Known rows, with every way that one mark hangs from another
Z_25{Z_274}: [-0.38  1.83  0.60 -0.73  0.43 -0.52 -0.16 -0.42 -1.13 -1.10  0.89  1.80
  0.38  0.60 -0.38  0.87 -0.12  1.70 -0.46 -0.11 -0.74  0.79  1.00 -1.00
  1.51 -0.25 -1.20]
Z_8{Z_571}: [-0.14 -1.63  0.37 -0.56 -1.30 -0.51  0.06 -1.60  0.49  1.46  0.25 -1.01
 -0.89 -0.16  0.13 -0.27 -0.04 -1.93 -1.87  0.27  0.67  0.36  0.49  0.88
  1.22  1.13 -1.20]
Z_571{Z_8 Z_274{Z_475}}: [-1.74  3.15  1.50  1.69 -2.83 -0.01 -0.37 -2.03 -0.45  0.17 -1.32  1.95
 -1.25  1.75 -0.27  3.03  0.04  0.63 -1.05 -0.63  0.64  2.11  1.47 -0.89
  0.51 -2.38 -0.83]
Z_585{Z_550 Z_938}: [ 0.15  0.64  0.46  0.77 -0.38 -0.54  0.06  0.49 -0.64  0.18 -2.73  0.82
 -0.03 -1.21 -0.11 -0.53 -0.54  2.97  0.39 -1.01  2.06 -1.15  0.68  1.65
  0.79 -0.65  0.45]
Z_8{Z_501{Z_585{Z_938{Z_838}}} Z_571}: [ 1.71  0.25 -0.35 -0.37 -4.54 -0.76  0.32 -2.44 -0.68  1.40  0.29 -0.66
 -2.13 -0.40  0.39 -0.39 -0.07 -2.53 -1.01  0.67 -0.57 -0.45 -0.19  3.27
  1.63  3.10 -1.61]
Z_8{Z_571{Z_274{Z_475}}}: [-0.30 -0.43  0.57 -0.75 -2.05 -0.80 -0.40 -2.79  0.27  1.96  0.07 -0.63
 -1.13  1.16  0.75  0.72 -0.06 -1.80 -1.52 -0.22  0.87  1.21  0.88  0.18
  1.56  1.54 -0.48]
Z_585{Z_550}: [-0.28  0.11  0.26  1.43  0.62  0.50  0.55  1.54 -0.37  0.06 -1.66  0.16
  0.57 -0.26  0.27 -1.14 -0.49  0.83  0.82 -0.94  2.19 -0.16  0.66  1.09
 -0.29  0.57  0.93]
Z_8{Z_501{Z_585{Z_938}} Z_571}: [ 1.72  0.03 -0.18 -1.17 -4.67 -1.16  0.58 -2.19 -0.35  1.89  0.33 -0.02
 -1.90 -0.12  0.14 -0.12 -0.23 -2.31 -0.88  0.76 -0.18 -0.80 -0.24  3.45
  0.56  2.68 -2.01]
Z_274{Z_25{Z_530{Z_939}} Z_475 Z_571{Z_8}}: [-3.46 -2.37  1.42  3.10  0.65 -0.48 -0.92 -3.64  2.80  1.62  0.03  1.07
 -3.53  0.66 -4.66 -1.65 -1.63 -3.84 -4.91  1.27  3.34  3.09  0.79  5.09
 -1.90  1.51 -2.31]
Z_838{Z_938{Z_585}}: [-0.03 -1.21 -0.07  1.06 -1.18 -0.27 -0.58 -1.26  0.71  0.32 -0.77 -0.86
 -1.02 -0.82  0.33 -1.29  1.54 -0.03  0.12  1.48 -0.45  0.57 -3.08  0.51
  4.26  0.89 -1.32]
Z_938{Z_585 Z_838}: [-0.92 -1.04 -0.84  4.26  0.17  1.60 -1.44 -1.38 -0.97 -1.14  0.83 -1.39
 -2.05 -0.63  1.40 -0.94  1.25 -1.28 -0.21  0.78 -1.54  0.34  0.11  0.29
  6.07  4.09  2.48]
Z_939{Z_530}: [ 0.68 -0.66 -0.03 -1.04 -1.09 -0.54  0.67 -0.49 -0.51 -0.62  0.81  0.66
 -0.19  0.60 -1.76  0.86  1.27 -2.18  1.57  0.85 -0.72  1.54  1.16  2.04
  0.22 -0.82  0.29]
Z_274{Z_571{Z_8{Z_501}}}: [-1.29  1.26  1.62  2.78 -2.54 -0.84  0.29 -1.68 -0.22  0.94  0.17  1.38
 -1.21 -0.11 -1.52 -0.33  0.21 -0.94 -1.85  1.61  1.88  1.15 -0.53  2.90
 -1.51 -0.07 -1.28]
Z_838{Z_550}: [ 0.65 -0.04  0.57 -0.51  1.23 -0.45  0.72  0.65  0.50 -0.67 -1.39 -0.48
  0.39 -0.63  0.95 -2.08  0.74 -1.16  0.56  0.52  2.00  0.45 -2.31 -0.14
  1.20  1.07 -1.28]
Z_550{Z_585{Z_938{Z_838}}}: [-1.19  0.76 -0.18  1.41 -0.41  0.85 -1.01 -0.91  0.35 -0.49 -1.25  0.26
 -1.50  0.07  0.57  0.12  0.70  0.78 -0.44 -1.10 -1.29 -0.47 -0.89  0.35
  4.80  1.44  0.84]
Z_25{Z_274 Z_530}: [-0.80  0.32 -0.94 -1.39  1.14  0.51  0.14  0.20  0.30 -3.00  0.29  2.02
  0.28 -0.05 -1.65 -1.19 -0.07  1.06 -2.19 -0.80 -0.93  1.33  1.49 -0.87
  1.18 -1.05 -0.82]
Z_25{Z_530}: [-0.37 -1.52 -1.54 -0.66  0.72  1.00  0.30  0.63  1.44 -1.87 -0.65  0.25
 -0.11 -0.63 -1.24 -2.11  0.04 -0.60 -1.80 -0.76 -0.10  0.51  0.59  0.17
 -0.31 -0.79  0.42]
Z_475{Z_274{Z_571} Z_530{Z_939}}: [-1.56 -0.71  2.92  0.73  0.28  3.24  2.79 -0.28 -0.90  1.09 -0.22  2.18
  0.40  4.28 -3.68 -0.52 -1.83 -1.08  1.85  3.08  1.69  2.32 -1.59  1.01
 -1.93 -0.25  0.83]
Z_475{Z_530{Z_939}}: [-0.46 -0.95  1.18 -1.37  0.80  2.05  2.72  0.94  0.39  0.06 -1.08  1.12
  0.51  1.80 -2.20  0.31 -1.24 -0.69  0.68  0.97  1.29  1.41  1.27  0.55
 -0.11 -1.04  0.58]
Z_571{Z_8{Z_501{Z_585{Z_938}}}}: [-0.26  2.65  0.87  1.54 -4.06 -0.08  0.68 -0.74 -0.70 -0.28 -1.00  2.09
 -1.66 -0.05 -1.16  1.70 -0.10  0.12 -0.75  0.34 -0.21  0.11  0.40  1.94
 -0.45 -1.87 -2.48]
Z_274{Z_475 Z_571{Z_8}}: [-1.62 -1.37  1.32  2.77 -1.56 -0.52 -0.23 -2.73  0.22  2.39  0.41  1.34
 -1.63  0.42 -3.50  1.22 -0.61 -1.99 -2.73  1.80  3.23  2.28 -0.26  3.34
 -0.44  1.94 -1.49]
Z_25{Z_274{Z_475 Z_571} Z_530}: [-1.18 -1.38 -0.60 -0.46  0.83 -0.04 -0.16 -1.56  0.49 -1.06  1.13  2.24
 -0.47  0.30 -3.49 -1.10 -0.50 -0.49 -3.40  0.46  1.17  2.51  0.89  1.42
  0.90  1.75 -0.93]
Z_274{Z_571}: [-0.90 -0.56  0.74  1.38 -0.47 -1.31 -0.49 -1.27  0.13  1.05  0.70  0.28
 -0.20 -0.14 -0.88 -0.85  0.08 -1.10 -1.54  0.97  1.56  0.56 -1.02  2.42
 -1.27  2.02 -0.28]
Z_25{Z_274{Z_475 Z_571{Z_8}} Z_530{Z_939}}: [-3.07 -0.56  0.63  0.18  0.42  1.04  0.56 -1.83  0.86 -1.37  0.66  3.11
 -0.78  0.63 -3.89 -0.61 -0.55 -1.08 -5.05  0.84  0.77  3.39  2.46  2.06
  0.33 -1.36 -1.91]
Z_938{Z_838}: [-0.04  0.74 -0.39  2.32  0.32  1.21 -0.84 -0.76 -0.99 -1.42 -0.29 -1.79
 -0.67 -0.87  0.89 -0.75  0.56 -0.59 -0.36 -0.20 -1.18  0.99  0.17 -0.49
  2.98  1.23  1.24]
Z_8{Z_501{Z_585{Z_550}} Z_571}: [ 1.38 -0.19 -0.14 -0.13 -3.91 -0.43  1.12 -0.89 -0.39  1.87  0.04 -0.28
 -1.36  0.26  0.41 -0.95 -0.47 -2.99 -0.25  0.31  0.99 -0.38  0.08  3.71
 -0.12  3.56 -1.31]
Z_274{Z_25 Z_475{Z_530} Z_571{Z_8{Z_501{Z_585}}}}: [-1.13 -1.45  2.09  2.99 -1.33 -1.10  0.34 -3.26  1.08  3.28 -0.14  1.76
 -3.60  2.09 -5.58  0.30 -2.52 -3.56 -1.32  2.20  4.72  2.72 -0.66  5.66
 -1.52  4.67 -2.37]
Z_274{Z_25{Z_530{Z_939}} Z_475}: [-1.48 -2.83 -0.23  0.33  2.24  0.63 -0.65 -2.10  2.73  0.96  0.11 -0.19
 -2.69  0.90 -3.00 -1.95 -1.74 -3.02 -2.34  0.31  1.46  1.88  1.14  2.59
 -0.69  1.50 -0.71]
Z_501{Z_585{Z_550 Z_938{Z_838}}}: [ 0.45  0.46 -0.78  1.29 -1.59 -0.71 -0.85  0.37 -1.08 -0.96 -1.87  0.28
 -0.30 -0.82  0.25  0.86 -0.64  0.08 -0.28 -1.76 -0.43 -1.26  0.01  3.07
  1.05  3.36 -0.90]

Rows
[-0.94  1.30  1.23  1.06 -1.84 -0.98 -0.10 -2.33 -1.29  0.67  1.42  3.00
 -1.03  1.13 -2.80  1.84 -0.66 -0.35 -1.99  1.24  1.07  2.12  0.43  2.33
  0.72  2.16 -2.62]
Z_25{Z_274{Z_475 Z_571{Z_8{Z_501{Z_585}}}}}
[-0.94 -0.76  2.73  1.85  0.89  1.41  1.26 -0.99 -0.45  1.55 -0.35  1.67
 -1.03  4.21 -4.16 -1.12 -2.49 -1.00  2.58  2.53  2.70  1.92 -2.82  1.27
 -2.01  2.33  0.14]
Z_475{Z_274{Z_25 Z_571} Z_530}
[-2.34 -3.42  0.55  1.72  1.78 -0.72 -1.14 -3.39  2.89  2.01  0.76  0.05
 -2.89  0.73 -3.92 -2.79 -1.67 -4.12 -3.89  1.30  3.00  2.44  0.12  5.00
 -1.98  3.53 -1.00]
Z_274{Z_25{Z_530{Z_939}} Z_475 Z_571}
[-2.16  0.68  0.21  0.54 -0.03 -0.28 -0.10 -0.85  0.32 -2.53  0.25  2.88
 -0.35 -0.20 -2.79 -1.02  0.00  0.52 -4.04 -0.09  0.39  2.14  1.28  0.93
  0.35 -1.05 -1.95]
Z_25{Z_274{Z_571{Z_8}} Z_530}
[ 0.73  1.03  0.19  0.67 -0.14 -0.37 -0.74 -1.29 -0.73 -1.22 -1.91 -0.88
 -0.84 -1.89  0.74 -0.89  0.72  1.19 -0.47  0.08 -0.01 -0.07 -1.00  0.14
  3.75  0.11 -0.28]
Z_585{Z_938{Z_838{Z_550}}}
[-1.35 -0.92  0.69 -0.64 -0.96 -0.65 -0.66 -3.24  1.56  1.60 -0.12 -0.71
 -2.06  1.31  0.17 -0.70 -0.56 -2.79 -2.77 -0.37  0.83  1.64  1.56  1.10
  0.71  1.07 -0.86]
Z_8{Z_571{Z_274{Z_25{Z_530{Z_939}} Z_475}}}
[ 0.11  1.15  0.19  2.41 -0.12  0.32 -0.51 -0.04 -1.32 -0.87 -2.92 -0.44
 -0.47 -1.80  0.48 -1.05 -0.14  2.51  0.16 -1.13  1.22 -0.46  0.79  1.29
  2.88  0.19  1.30]
Z_585{Z_550 Z_938{Z_838}}
[-1.71  1.19  0.22  0.52 -0.65 -0.08  0.31 -0.97  0.13 -2.33  0.40  2.98
 -0.57 -0.10 -2.75 -1.47  0.08  0.41 -3.55  0.32  0.46  2.14  1.17  1.20
  0.18 -1.13 -1.68]
Z_25{Z_274{Z_571{Z_8{Z_501}}} Z_530}
[-0.37  0.09  0.98 -1.41  0.84  0.92  1.22 -0.84 -0.87  0.13  0.73  2.37
  0.07  1.92 -2.71  1.68 -1.22  0.52 -0.25  0.99  0.84  2.27  1.69 -0.17
  2.05  0.57 -0.81]
Z_25{Z_274{Z_475{Z_530{Z_939}}}}
[ 0.19  0.05  0.67 -1.20  0.66  0.43  0.87 -0.77 -1.08  0.17  0.66  2.30
  0.02  1.75 -2.84  1.83 -1.18  0.92  0.23  0.82  1.09  2.08  1.09 -0.47
  2.37  1.40 -0.81]
Z_25{Z_274{Z_475{Z_530}}}
[ 1.51 -0.22 -0.30 -0.86 -4.23 -0.69  0.84 -1.66 -0.22  1.82  0.88 -0.37
 -1.62  0.37  0.28 -0.40 -0.22 -3.37 -0.64  0.78 -0.11 -0.32 -0.23  3.19
  0.03  3.32 -1.79]
Z_8{Z_501{Z_585} Z_571}
[-2.11  4.75  1.34  1.75 -3.42 -0.45 -0.39 -1.81  0.73 -1.32 -1.46  2.12
 -2.56  1.83  0.28  0.31 -0.33 -0.89 -1.67 -1.22 -0.79  1.35  1.68  1.35
 -1.96 -2.51 -1.90]
Z_571{Z_8{Z_501{Z_585}} Z_274{Z_25{Z_530{Z_939}}}}
[-0.45 -1.04 -0.44  3.89  1.04  1.30 -0.94 -0.90 -0.60 -1.63 -0.16 -1.75
 -1.76 -1.10  2.08 -2.34  1.76 -2.03  0.16  1.15 -0.17  0.63 -1.46  0.20
  6.93  4.82  1.58]
Z_938{Z_585 Z_838{Z_550}}
[-0.73  1.66  0.78  0.44 -0.21 -1.23 -1.63 -2.54  0.56  1.16 -0.28  0.18
 -1.69  2.13  0.52  0.56 -0.76 -0.41  0.20 -0.82  0.65  1.26  0.47 -0.19
 -0.09  1.50  0.32]
Z_571{Z_274{Z_25 Z_475}}
[-0.92  0.91  0.03  0.13  0.14 -0.72 -1.47 -2.24  1.25  0.25 -0.56  0.25
 -1.73  1.81 -0.08 -0.43 -0.73 -0.73 -0.66 -1.21  0.54  1.52  0.74 -0.05
 -0.26  1.07  0.48]
Z_571{Z_274{Z_25{Z_530} Z_475}}
[-1.89  0.43 -0.24 -1.76  1.53  1.42  0.74  0.11  0.71 -3.06  0.41  2.17
  0.38  0.35 -1.43 -1.50 -0.10  0.33 -3.15 -0.39 -1.49  1.78  2.67 -0.24
  0.58 -2.74 -0.88]
Z_25{Z_274 Z_530{Z_939}}
[-2.04 -1.31  2.88  2.87 -0.53 -0.14  0.91 -3.48  1.43  3.34 -0.12  1.68
 -3.53  2.20 -5.36 -0.43 -2.39 -3.47 -1.90  2.84  4.78  3.38  0.30  5.34
 -1.62  2.39 -1.76]
Z_274{Z_25 Z_475{Z_530{Z_939}} Z_571{Z_8{Z_501}}}
[-2.79 -1.62  1.39  3.13 -0.32 -0.24 -0.38 -3.78  2.51  1.92  0.30  1.14
 -3.89  0.79 -4.57 -2.26 -1.53 -4.04 -4.23  1.92  3.34  3.07  0.60  5.47
 -2.18  1.42 -1.94]
Z_274{Z_25{Z_530{Z_939}} Z_475 Z_571{Z_8{Z_501}}}
[ 0.53  0.10 -0.62  0.11 -1.78 -1.29 -0.44  0.76 -0.62 -0.25 -1.76  1.16
  0.01 -0.39 -0.18  1.28 -0.95  0.36 -0.07 -1.71  0.19 -1.70 -0.11  3.32
 -0.40  2.74 -1.56]
Z_501{Z_585{Z_550 Z_938}}
[ 1.87  1.59 -0.55 -0.62 -3.38 -0.61  0.52 -0.55 -0.88  0.43  0.15  0.92
 -1.02  0.03  0.01  0.17 -0.21 -0.40  0.98  0.51 -0.87 -1.14 -0.76  2.59
 -0.67  1.56 -0.84]
Z_8{Z_501{Z_585{Z_938}}}
[-2.42 -1.40  2.05  3.84 -0.18 -1.83 -1.51 -3.97  1.50  2.96  0.39  0.84
 -3.53  0.83 -3.93  0.01 -1.63 -2.91 -3.02  1.51  3.80  2.39 -0.43  4.54
 -1.30  3.16 -2.54]
Z_274{Z_25 Z_475 Z_571{Z_8}}
[-0.80  5.64  1.46  1.74 -5.09 -0.70  0.13 -1.02 -1.28 -0.71 -2.13  2.59
 -1.23  1.24  1.06  2.09  0.18  1.46  0.01 -1.21 -0.20  0.43  1.15  0.71
 -0.60 -2.42 -1.18]
Z_571{Z_8{Z_501{Z_585{Z_550 Z_938}}} Z_274}
[-1.17  1.09  1.30  2.63 -3.12 -1.13  0.10 -1.52 -0.29  0.82  0.28  1.57
 -1.21  0.07 -1.63  0.21  0.02 -1.52 -1.99  1.24  1.50  0.84 -0.68  3.64
 -1.84  1.04 -1.87]
Z_274{Z_571{Z_8{Z_501{Z_585}}}}
[ 0.71  1.12  0.90 -0.25 -3.29 -0.91  0.10 -3.72  0.28  2.91  0.58 -0.69
 -2.80  1.57  0.73 -1.15 -0.33 -2.50 -0.23  0.92  1.26  1.22  0.44  1.57
  0.63  2.07 -0.27]
Z_8{Z_501 Z_571{Z_274{Z_25 Z_475}}}
[-1.27  0.50  3.35  2.84 -0.58  1.77  1.87 -1.30 -0.70  1.52 -0.72  2.41
 -1.72  4.25 -4.65 -0.73 -2.38 -0.87  2.34  2.93  2.95  2.33 -2.50  1.63
 -2.14  0.83 -0.55]
Z_475{Z_274{Z_25 Z_571{Z_8{Z_501}}} Z_530}
[ 0.03  0.68  0.69 -0.66 -2.86 -0.15  0.45 -3.58  0.98  2.21  0.40 -0.52
 -2.80  1.52  0.43 -1.98 -0.34 -3.08 -1.29  0.87  0.90  1.58  1.20  1.89
  0.23  0.97 -0.18]
Z_8{Z_501 Z_571{Z_274{Z_25{Z_530{Z_939}} Z_475}}}
[-0.10 -3.18  0.81  0.67 -0.11  0.06  1.05 -1.76  0.26  2.90  0.33  1.01
 -0.72  1.45 -4.37  0.50 -1.47 -2.19 -0.59  2.22  4.25  2.34 -0.82  3.20
 -0.05  4.37  0.27]
Z_274{Z_475{Z_530} Z_571}
[-2.47  2.45  1.25  2.10 -1.53 -0.46 -1.14 -2.56  1.14 -0.35 -1.68  1.68
 -2.67  1.73 -1.21  1.17 -0.67 -0.30 -2.12 -1.21  0.97  2.44  1.68  0.07
 -0.25 -1.84 -1.40]
Z_571{Z_8 Z_274{Z_25{Z_530} Z_475}}
[-1.18 -0.08  0.91  1.58  1.21  1.67 -0.34 -0.88  0.26 -0.26  0.02  0.61
 -1.37  2.59 -1.76 -2.09 -1.35 -0.58  1.21  0.90 -0.35  0.86 -1.98 -0.27
 -1.78 -0.06 -0.13]
Z_475{Z_274{Z_25{Z_530}}}
[-0.81  5.41  1.31  1.53 -4.96 -0.50  0.16 -1.23 -1.06 -0.78 -1.20  2.31
 -1.20  1.66  1.08  2.29  0.40  0.36 -0.11 -0.85 -0.88  0.82  0.94  0.14
 -0.89 -2.18 -1.33]
Z_571{Z_8{Z_501{Z_585}} Z_274}
[-2.41  0.61  4.03  2.48 -0.13  2.66  2.43 -1.40 -0.27  1.39 -0.58  2.56
 -1.64  4.62 -4.46 -1.01 -2.43 -1.64  1.43  3.31  2.34  2.81 -1.37  2.21
 -2.73 -0.81 -0.63]
Z_475{Z_274{Z_25 Z_571{Z_8{Z_501}}} Z_530{Z_939}}
[-2.58  0.25  2.08  3.54  0.01  0.92 -0.54 -1.92  0.29  0.19 -0.02  1.46
 -1.93  2.43 -2.96 -1.91 -1.28 -1.18 -0.62  1.56  0.94  1.63 -2.22  1.49
 -2.65 -0.13 -1.22]
Z_475{Z_274{Z_25{Z_530} Z_571{Z_8}}}
[-1.66 -0.91 -0.48 -1.78  1.60  1.78  0.73 -0.77  0.84 -1.84  0.74  2.22
 -0.21  0.80 -2.68 -0.79 -0.63 -0.42 -3.25  0.16 -0.54  2.56  2.75  0.30
  1.20 -1.36 -0.80]
Z_25{Z_274{Z_475} Z_530{Z_939}}
